Each row was made from one small tree. Brackets hold a mark, then the marks that hang from it, in alphabetical order. Every link used is in the known rows. Write each row's tree.
(in the rows, 128 means zero)
Known rows
{vatoz dodel garud}: [114 161 137 122 155  95 133 154 137 101 104  93 152 115 167 118 135 142
 126 111 133 134 104 121 134 119 134 114 134 111 122 139 134 101 118 135
 112  98  95 107 131 132 161 106 112  92 131 143 124 153 166]
{gipa {neligep {dodel {guda garud pivu} zazi}}}: [154 137 119 140 128 158 146 122 127 135 131 129 134 128 113 128 118 122
 123 121 120 135 125 135 116 121 140 104 111 133 157 122 113 134 127 113
 130 159 150 134 127 145 116 132 131 101 115 123 150 122 111]
{dodel divop guda neligep}: [144 125 128 125 111 117 125 107 104 152 117 116 105 132 129 115 121 144
 148 131 135 138 159 124 127 125 111 110 110 129 103 151  87 130 121 106
 124 148 140 133 116 112 114 128 172 177 154 158 149 148 117]
{garud divop {zazi dodel}}: [117 127 137 134 122 152 109 120 139 118 130 140 130 116 105 142 130 105
 134 153 114 129 133 131 132 117 100 129 128 130 133 117 101 105 132 114
 142 142 123 125 135 156 148 134 148 132 130 108 114 119 136]
{dodel {divop {garud zazi}} guda neligep}: [138 135 133 116 118 149 127 109 115 146 136 104  96 126 126 124 102 123
 128 145 149 134 154 111 119 138 100 122 109 136 138 133  90 140 126 103
 114 136 160 150 120 126 106 120 176 184 145 143 144 118 125]
{guda {dodel divop neligep} {garud {zazi gelugo}} pivu}: [115 109 131 120 129  99 111 100  97 145 140 128 111 113  98 131 108 111
 126 121 127 108 111 125 104 144 127 114 142 133 173 156  99 151 109 108
 165 163 170 157 128 149  98 133 141  94 131 110  90 118  92]
{vatoz {pivu {guda {dodel divop} gelugo}}}: [141 138 130 121  68  71 130 122 119 150  85 134 141 110 122 119 120 126
 145 101 119 119 128 136 135 136 157 150 123 124  91 153 159 136 118 130
 145 156 123 131 123 135 109 161  92  91 117 116 122 147 131]
{zazi {dodel neligep} {garud divop} gelugo}: [111 113 106 131  71 148 121 119 126 102 157 162 128 121 128 134 131 121
 114 165 134 127 124 126 111 131 117 133 125 136 124 142  80 122 131 129
 155  94 154 130 136 139 132 123 135 139 160 120  91 125 102]
{neligep {dodel {guda pivu} {zazi gelugo}} gipa}: [131 103 110 128  21 102 128 119 146 139 136 154 132 158  97 118 153 144
 129 147 111 129 133 149 145 118 131 142 152 138 103 104 148 134 147 155
 135 132 138 129 130  99 120 165  97 169 138 104 115 157 102]
{gelugo {guda dodel {garud divop} pivu}}: [129 136 135 131 194 151 125 133 116 140 122 124 137 118 112 131 124 114
 140  93 114 118  94 153 127 132 159 123 120 142 123 124 127 134 119 118
 147 177 114 123 125 147 113 132 117  82 127 114 151 120 109]
{zazi dodel garud {gelugo guda}}: [114 126 107 155 118 161 136 138 150 119 167 158 128 170 141 132 146 128
 111 143 133 125 104 143 125 126 127 136 138 145 119 131 148 125 150 157
 133  95 120  96 135 132 138 120 111 138 167 122 100 116 131]
{divop {dodel {guda gelugo} {neligep gipa} zazi} garud}: [136  97 123 105  80 100 130 117 135 147 132 122 118 118 124 114 110 160
 109 148 142 141 147 107 130 138 123 153 140 117 126 115 140 135 129 143
  98  98 156 151 131  90 118 129 119 158  99 154 130 127 124]
{gelugo {guda {garud zazi}}}: [124 138 147 144 234 184 128 141 135 140 131 111 123 139 113 140 126 119
 120 107 135 124 116 130 132 132 117 112 132 132 145 121 149 120 136 117
 115 143 109 119 124 145 130 115 160 130 123 130 155 107 111]
{pivu {guda garud gelugo}}: [127 141 132 116 150 158 142 137 128 122  95 131 155 132 134 130 131 146
 121  86 121 125 141 132 121 135 150 124 114 122 134 141 175 121 126 135
 118 135  91 138 121 135 120 116 158  96 105 145 139 121 115]
{vatoz garud}: [116 153 139 127 161 136 128 151 141  96 106 105 147 123 160 132 142 139
 128 113 129 130 121 129 138 121 129 105 121 123 130 140 133 112 118 136
 120 106  85 116 131 126 151 108 147 124 130 155 133 140 128]
{gelugo {guda {dodel {neligep gipa} zazi} pivu}}: [132  83 121 134 111  96 110 118 144 159 145 128 107 146  75 125 121 144
 134 128 122 132 115 123 138 129 119 128 167 108 105 143 114 143 129 122
 126 156 148 130 129  99 120 139  91 141 118 123 149 141  99]
{gipa {neligep {dodel divop guda}}}: [156 132 116 143 119 149 139 118 117 146 116 128 140 133 147 124 129 124
 147 139 135 136 154 133 132 111 114 133  97 138  97 130 105 126 130 119
 136 159 133 123 123 132 128 141 132 142 147 134 142 146 161]
{gipa neligep}: [134 127 131 141 178 178 120 140 141 113 105 117 143 138 149 144 131 129
 126 123 126 134 141 124 130 111 108 107 115 107 138 158 101 117 122 121
 132 130  96 119 129 125 160 121 157 127 112 159 133 128 124]
{guda garud}: [125 151 140 128 211 154 132 143 132 104 108 112 143 125 153 137 144 132
 124  93 125 128 128 130 129 123 133 104 124 118 147 139 131 121 124 120
 125 136  83 129 127 133 144  90 153 113 121 152 141 136 127]
{gelugo {guda dodel garud}}: [130 143 136 133 252 135 134 140 125 138 128 116 137 137 138 131 134 131
 132  90 135 124 105 133 136 130 140 120 136 127 129 136 152 131 130 123
 117 149  83 105 126 137 131 102 108  90 128 136 151 134 150]
{divop garud gelugo}: [113 149 140 105 176 135 124 148 143  87 119 118 129 144 186 139 140 121
 122 116 138 125 150 115 139 125 130 135 122 123 151 132 141 129 121 157
 110  99  88 132 133 108 154 127 150 145 118 158 110 116 172]
{divop {dodel {neligep gipa}} {garud zazi} {gelugo guda}}: [115  87 141 118 175 125 114 140 133 136 157 122 102 138 139 138 121 123
 125 155 153 120 145  97 141 139 106 170 144 117 128  98 155 142 126 153
 100  78 143 135 134  89 142 138 108 167  95 134 118  91 159]
{gelugo {guda garud pivu}}: [129 141 136 149 199 167 135 145 128 133 119 118 126 140 131 134 135 123
 130  88 116 123 104 150 126 128 154 106 123 133 137 136 146 133 125 132
 133 145 102 120 123 126 125 116 140 111 127 138 153 113  97]
{vatoz {pivu {guda garud}}}: [140 165 140 130 144 137 143 152 131 116  97 124 132 120 132 133 137 123
 131  92 125 122 129 133 126 138 160 116 111 113 119 132 157 136 127 111
 127 122  97 119 120 134 126 115 119 101 104 126 158 129 111]
{gelugo {guda {garud zazi} pivu}}: [123 133 146 150 197 178 126 138 128 141 129 115 120 135 101 141 123 112
 124 103 116 120 103 144 126 133 136 108 129 135 161 127 146 131 129 123
 131 153 121 127 123 141 120 127 152 119 116 119 148  96  85]
{neligep {dodel divop guda {zazi garud gelugo}} gipa}: [135 110  97 130  19 138 142 116 147 132 157 151 130 157 116 109 151 137
 115 161 139 128 145 139 141 126 115 160 144 151  79  85 136 136 158 139
 138 134 174 144 127 118 108 132 121 186 173 108 116 167 117]
{vatoz {garud {zazi dodel {gelugo guda}}} pivu}: [111 142 136 155  87 131 127 142 146 140 152 142 116 132 112 135 127 111
 113 153 142 112  83 140 137 138 137 132 138 150 116 125 161 121 131 153
 136  74 142  85 144 154 132 167  94 125 141 106  92 108  89]
{zazi {dodel guda}}: [136 140 124 142 117 119 135 122 130 133 129 139 125 150 136 124 140 141
 140 135 113 140 138 138 135 115 125 122 120 129 125 131 132 122 139 131
 113 127  90  98 130 123 139 124 122 146 142 138 134 141 158]
{gelugo {guda {garud {divop dodel} zazi} pivu}}: [124 125 151 141 183 159 118 136 113 143 128 124 123 107 104 138 116  96
 140 124 114 117  98 146 118 132 140 125 120 142 143  93 140 127 123 121
 148 153 141 131 123 147 122 139 138  95 107 100 138  82 101]
{divop {dodel neligep} garud gelugo}: [117 126 139 101 177  81 116 139 117  99 130 118 115 122 191 138 124 125
 134 136 148 128 151  94 124 130 126 137 125 111 160 138 126 137 109 150
 109  73 116 134 132  96 153 123 119 124 101 157 102 100 194]
{zazi {garud {divop {dodel {guda pivu} neligep}}} gelugo}: [125 109 115 131  52 111 124 119  92 124 140 144 118 114 124 121 115 126
 134 158 115 127 119 140 107 136 143 122 110 143 134 120 101 144 124 137
 155 100 169 129 120 111 108 150 128 141 142 116 111 113  82]
{neligep {dodel divop guda zazi} gipa}: [149 115 116 125  57 111 134 113 145 151 129 136 125 143 113 110 150 140
 142 148 131 137 162 135 152 114 109 150 139 135  66  94 126 126 147 121
 124 166 146 140 125 113 120 133 121 182 151 119 149 174 146]

Which tree is each row?
[145 142 125 123 119  92 132 122 138 134 125 128 129 139 124 121 139 139
 140 139 127 145 145 130 143 112 114 117 136 131 114 117 132 115 145 126
 105 141 119 111 122 123 131 136 119 155 140 122 149 151 169] : {neligep {dodel guda zazi}}
[130 129 125 127 106 129 134 128 105 125 109 128 154  99 146 120 119 135
 127 134 115 134 127 144 129 129 144 146 105 143 121 104 147 119 132 144
 131 116 132 128 121 125 121 142 140 131 130 130 128 124 118] : {zazi {garud {divop {dodel {guda gelugo}}}}}
[139 136 113 114  74 111 133 120 149 122 140 134 119 149 118 115 124 121
 132 128 131 131 137 120 117 133 116 124 136 125 113 126 127 139 143 102
 127 162 153 140 115 146 108  99 137 108 143 111 143 139 160] : {pivu {guda {dodel divop {zazi garud}}}}
[115 167 152 134 126  81 126 153 133 111 101  86 138  85 136 125 118 118
 121 123 132 124  89 120 138 130 137 121 139 110 133 132 136 109 118 126
 122  88 125 107 134 149 153 138  90  98 114 115 122 140 128] : {vatoz dodel {garud zazi} pivu}
[110 134 126 142  45 127 131 119 128 134 151 144 123 142 107 125 124 127
 120 153 110 118 100 147 123 132 138 115 126 156 162 122 147 127 128 152
 133 100 138 108 138 143 115 158 131 129 142 110  88 113  89] : {vatoz {garud {zazi {dodel {guda pivu}} gelugo}}}
[124 171 144 121  93  67 130 149 152 109 108  90 128  95 140 114 122 127
 117 120 140 133  90 118 134 126 145 109 148 106 115 135 121 106 117 124
 117  93 138 107 136 144 151 132  96  95 119 131 127 153 129] : {vatoz {dodel zazi} garud pivu}
[139 145 120 116  74  85 139 114 106 140 120  99 107 120 150 102 103 132
 136 122 134 138 124 122 107 131 142 125 111 128 122 147  89 142 116 118
 123 137 163 144 120 114 110 122 120 131 147 139 134 133 151] : {vatoz {dodel {divop garud} {guda pivu} neligep}}
[129 139 147 108 168 132 118 130 137 113 122 126 127 100 130 129 128 113
 128 129 131 130 130 123 118 124 126 112 129 122 136 100 108 114 123 107
 135 144 137 138 128 146 138 111 156  95 106 128 133 118 133] : {guda {garud {divop {dodel zazi}}}}
[145 117 115 136  93 117 140 124 126 145 116 135 142 140 137 113 158 141
 150 136 124 132 161 144 155 113 121 162 121 136  60  97 139 129 142 132
 130 156 115 132 125 104 126 128 107 177 154 123 148 178 157] : {neligep {dodel divop guda} gipa}
[141 156 135 122 125  81 145 144 109 127 104 110 122  98 131 118 117 136
 130 100 138 130 119 109 113 142 156 118 124  91 112 154 128 130 118  99
 116 102 131 119 121 132 130 114  84  81 105 123 150 139 130] : {vatoz {dodel neligep} {pivu {guda garud}}}
[129 109 113 113  64 143 134 127 139 110 150 149 135 133 120 117 146 127
 124 157 129 130 159 129 156 125 121 171 129 144  85  62 132 123 147 142
 119 125 156 143 129 117 123 157 127 186 143 108 138 153 132] : {neligep {dodel guda {zazi {garud {divop gelugo}}}} gipa}
[140 129 134 134 161  85 135 123  86 139 121 117 116 108 131 123 117 137
 141 114 113 132 124 129 109 133 154 103 111 120 163 137 122 146 112 115
 126 124 127 128 120 110 115 113 122 105 108 139 146 116 117] : {divop {dodel {guda garud pivu} neligep}}
[122 126 109 148 120 118 133 129 128 101 149 138 125 125 141 135 133 130
 118 141 126 137 128 118 117 124 114 119 128 116 147 157  97 128 130 120
 128  98 121 123 134 128 143  86 115 134 144 133 123 131 147] : {zazi {dodel neligep} garud}
[115 132 130 143  53 122 136 114 119 143 128 133 141 117 105 123 109 136
 119 131  99 124 100 146 127 131 148 126 119 151 168 131 161 119 118 152
 126 117 132 125 138 149 111 158 135 117 124 119 106 111  90] : {vatoz {garud {zazi {dodel {guda gelugo pivu}}}}}
[151 134 116 145 154 147 139 133 122 131 113 126 149 135 145 132 133 135
 139 135 127 141 147 131 138 110 118 126 105 128 117 133 122 121 133 126
 119 132 103 108 124 124 143 139 114 136 130 134 147 143 161] : {gipa {neligep {dodel guda}}}
[134 129 107 149 106 124 143 119 117 125 156 138 116 134 134 124 125 144
 123 146 124 143 134 124 118 129 120 119 117 127 139 144 102 133 137 116
 112 102 130 113 127 123 125  98 120 157 154 138 140 136 135] : {zazi {dodel guda neligep} garud}
[143 120 134 116 119  66 117 112 119 147 134 118  97 126 118 118 114 147
 142 149 134 147 148 105 123 123 107 101 137 109 133 135 105 126 128 111
 103 117 147 116 120 106 130 127 140 149 116 146 145 129 145] : {divop {dodel guda neligep zazi}}
[126  92 131 133 149  84 115 137 124 123 116 123 130 119 140 132 144 148
 139 141 125 134 145 112 136 120 111 139 143  93 110 132 123 129 123 128
 125 103 105 128 130  83 159 105  97 144 103 145 131 145 147] : {divop {dodel {neligep gipa}}}
[124 126 108 139 109 137 133 137 160 120 162 147 130 158 127 129 146 124
 112 145 147 131 112 135 133 124 116 130 154 146 111 116 148 120 157 153
 126 106 149 110 127 132 129 135 105 144 165 104 115 127 142] : {neligep {dodel {zazi garud {gelugo guda}}}}
[129 128 131 144 173 100 119 135 128 143 119 121 132 147 121 132 132 127
 149 101 107 127  98 146 137 121 143 117 140 127 125 148 147 135 124 138
 133 156  91 103 124 116 131 139  93 105 129 121 140 129 142] : {gelugo {guda dodel pivu}}
[128  85 116 122  20 119 116 107 136 150 142 140 101 156  78 117 128 158
 120 150 119 131 140 131 131 130 120 116 152 124 117 136 106 141 132 133
 130 124 164 140 127  89 111 161 151 191 129 138 123 145  42] : {dodel {guda pivu} {neligep gipa} {zazi gelugo}}
[122 104 142 122 189  82 110 135 113 138 137 128 105 137 155 133 127 133
 152 133 144 129 143 106 136 125 120 133 134 115 120 139 138 127 117 152
 111  91 123 105 128  92 149 152 121 138 113 150 120 104 172] : {divop {dodel neligep} {gelugo guda}}
[117 137 149 128 158 180 116 128 121 116 109 120 135 100 103 143 122 100
 127 111 104 118 115 143 120 130 134 111 115 135 164 116 106 124 116 106
 157 165 130 154 125 155 121 132 175 113 111 112 135 107  72] : {guda {garud divop zazi} pivu}
[128 138 135 103 129 182 135 133 123 123  91 136 157 111 122 129 125 135
 127  95 122 123 143 138 121 136 150 132 102 134 113 124 151 112 123 125
 134 147 111 148 121 148 115 134 174  99 112 133 140 120  96] : {pivu {guda {garud divop} gelugo}}
[146 139 129 146 198 179 144 128 112 138 127 117 144 118 120 140 119 119
 122 131 133 131 136 124 126 125 116 121 105 132 159 115 128 126 134 107
 117 142 125 124 125 154 127 127 132 117 115 121 150 121 136] : {gipa {neligep {dodel {guda {garud zazi}}}}}
[111 109 135 128 124 137  99 120 124 151 136 142 126 139  81 137 117 107
 138 136 113 113  95 149 133 131 126 131 144 150 125 123 129 130 131 139
 156 157 138 116 126 143 115 187 121 120 134  89 105 109  91] : {garud divop {zazi {gelugo {guda dodel pivu}}}}
[109  89  99 137  48 165 122 124 136 105 160 169 134 129 116 131 144 131
 108 171 131 123 132 130 126 131 113 157 136 129  98 122  91 129 137 133
 155  94 154 141 141 121 134 120 117 161 153 118  96 143  80] : {zazi {dodel {neligep gipa}} {garud divop} gelugo}
[124 146 139 119 145 160 122 128 144 115 122 107 118 127 147 136 124 104
 122 132 141 126 143 122 125 128 104 128 121 134 144 124 112 129 128 119
 131 144 130 152 126 139 132 110 166 149 135 135 121 114 151] : {dodel {divop {garud zazi}}}
[125 115 139 102 213 104 119 118 124 146 159 125  98 137 116 128 112 132
 125 109 155 124 131  98 129 140 124 118 155 118 145 143 121 133 118 118
 104 135 149 124 131 132 119 137 138 109 117 143 135 115 140] : {divop {gelugo {guda {dodel neligep zazi} garud}}}
[129  94 114 140  76 121 122 112 135 137 137 147 117 134 124 124 145 138
 137 149 131 130 154 120 132 118 105 149 135 113  87 140  88 131 124 116
 143 140 135 144 138 111 138 103 119 160 144 140 120 156 129] : {zazi {dodel divop {neligep gipa}}}
[123 123 122  95  67 139 114 110 150 122 147 128  94 139 136 123 116 123
 110 150 166 129 146 107 108 135 100 114 139 131 130 150  76 134 124 124
 135 120 182 156 130 124 117 123 178 160 151 150  96 120 118] : {dodel {divop garud} neligep {zazi gelugo}}
[133 151 132 115 197 116 139 140 125 121 114 126 144 138 137 129 136 137
 138  90 122 125 129 126 122 134 142 118 126 113 137 136 160 135 129 110
 116 147  77 119 118 138 126  95 108  71 110 125 149 138 163] : {pivu {guda dodel garud}}
[130  97 119 111 144 114 136 125 113 143 111 133 154 120 108 125 124 164
 120  95 126 122 139 114 127 146 143 153 138 104 117 146 163 139 120 120
 117 139 108 152 127 114 111 111  99  96  94 138 140 148 110] : {pivu {guda {dodel {neligep gipa}} garud gelugo}}
[127 129 106 154  55 125 147 118 120 125 131 145 146 132 128 122 124 138
 116 121  90 132 108 155 122 126 159 135 114 146 156 137 152 133 133 156
 135 124 124 127 132 131 112 136 120 127 140 124 115 125 103] : {zazi {dodel {guda gelugo pivu}} garud}
[113 125 143 117 156 134 114 112 106 132 102 123 158  82  93 139 106 109
 121  96  99 113  99 143 121 137 149 133 131 138 175 132 132 124 109 123
 158 179 132 158 131 166 107 154 141  70  99 102 113 113  84] : {guda dodel {garud divop zazi} gelugo pivu}
[116 131 142 110 118 173 126 122 128 117 144 161 122 131 112 137 127 101
 134 136 124 113 152 119 121 137 127 146 112 135 144  93 143 120 127 118
 127 132 133 136 131 163 125 145 165 105 109 102 114  91 142] : {pivu {guda {garud {divop gelugo} {zazi dodel}}}}
[115 143 143 105 186  95 123 150 132  88 122 121 127 134 201 137 138 116
 133 127 136 125 144 110 133 124 134 144 124 119 158 117 156 132 118 163
 111  86  90 124 134 103 162 123 115 115 102 148  98 104 207] : {divop dodel garud gelugo}
[113 131 137 136 160 149 129 119 127 127 126 135 147 111 118 141 124 122
 105 113 117 122 118 128 122 130 129 133 138 129 178 138 152 111 126 133
 130 133 113 136 141 162 133 114 148  96 111 126 102 111 120] : {guda {garud {zazi dodel}} gelugo}
[140 132 109 144 135 163 136 137 157  96 140 129 146 127 138 139 130 115
 110 145 136 140 129 117 123 115 104 117 128 118 145 132 103 119 140 120
 130 124 147 132 130 145 148 109 122 118 130 122 132 129 154] : {gipa {neligep {dodel {zazi garud}}}}
[121 107 116 133 106 169 130 134 153 144 153 141 130 157 129 130 147 112
 119 158 158 113 132 136 144 131 109 182 142 156  79  86 162 135 151 156
 138 124 149 141 133 119 122 140  97 171 156  99 105 127 146] : {neligep {dodel {divop {garud {zazi {gelugo guda}}}}} gipa}
[131 136 125 106 155  94 122 119 121 122 125 110 119 117 158 127 116 123
 135 123 150 130 137 108 119 133 118 130 125 120 129 160  87 144 113 108
 130 143 129 145 127 124 124  97 115 118 141 143 125 139 175] : {guda {dodel {divop garud} neligep}}
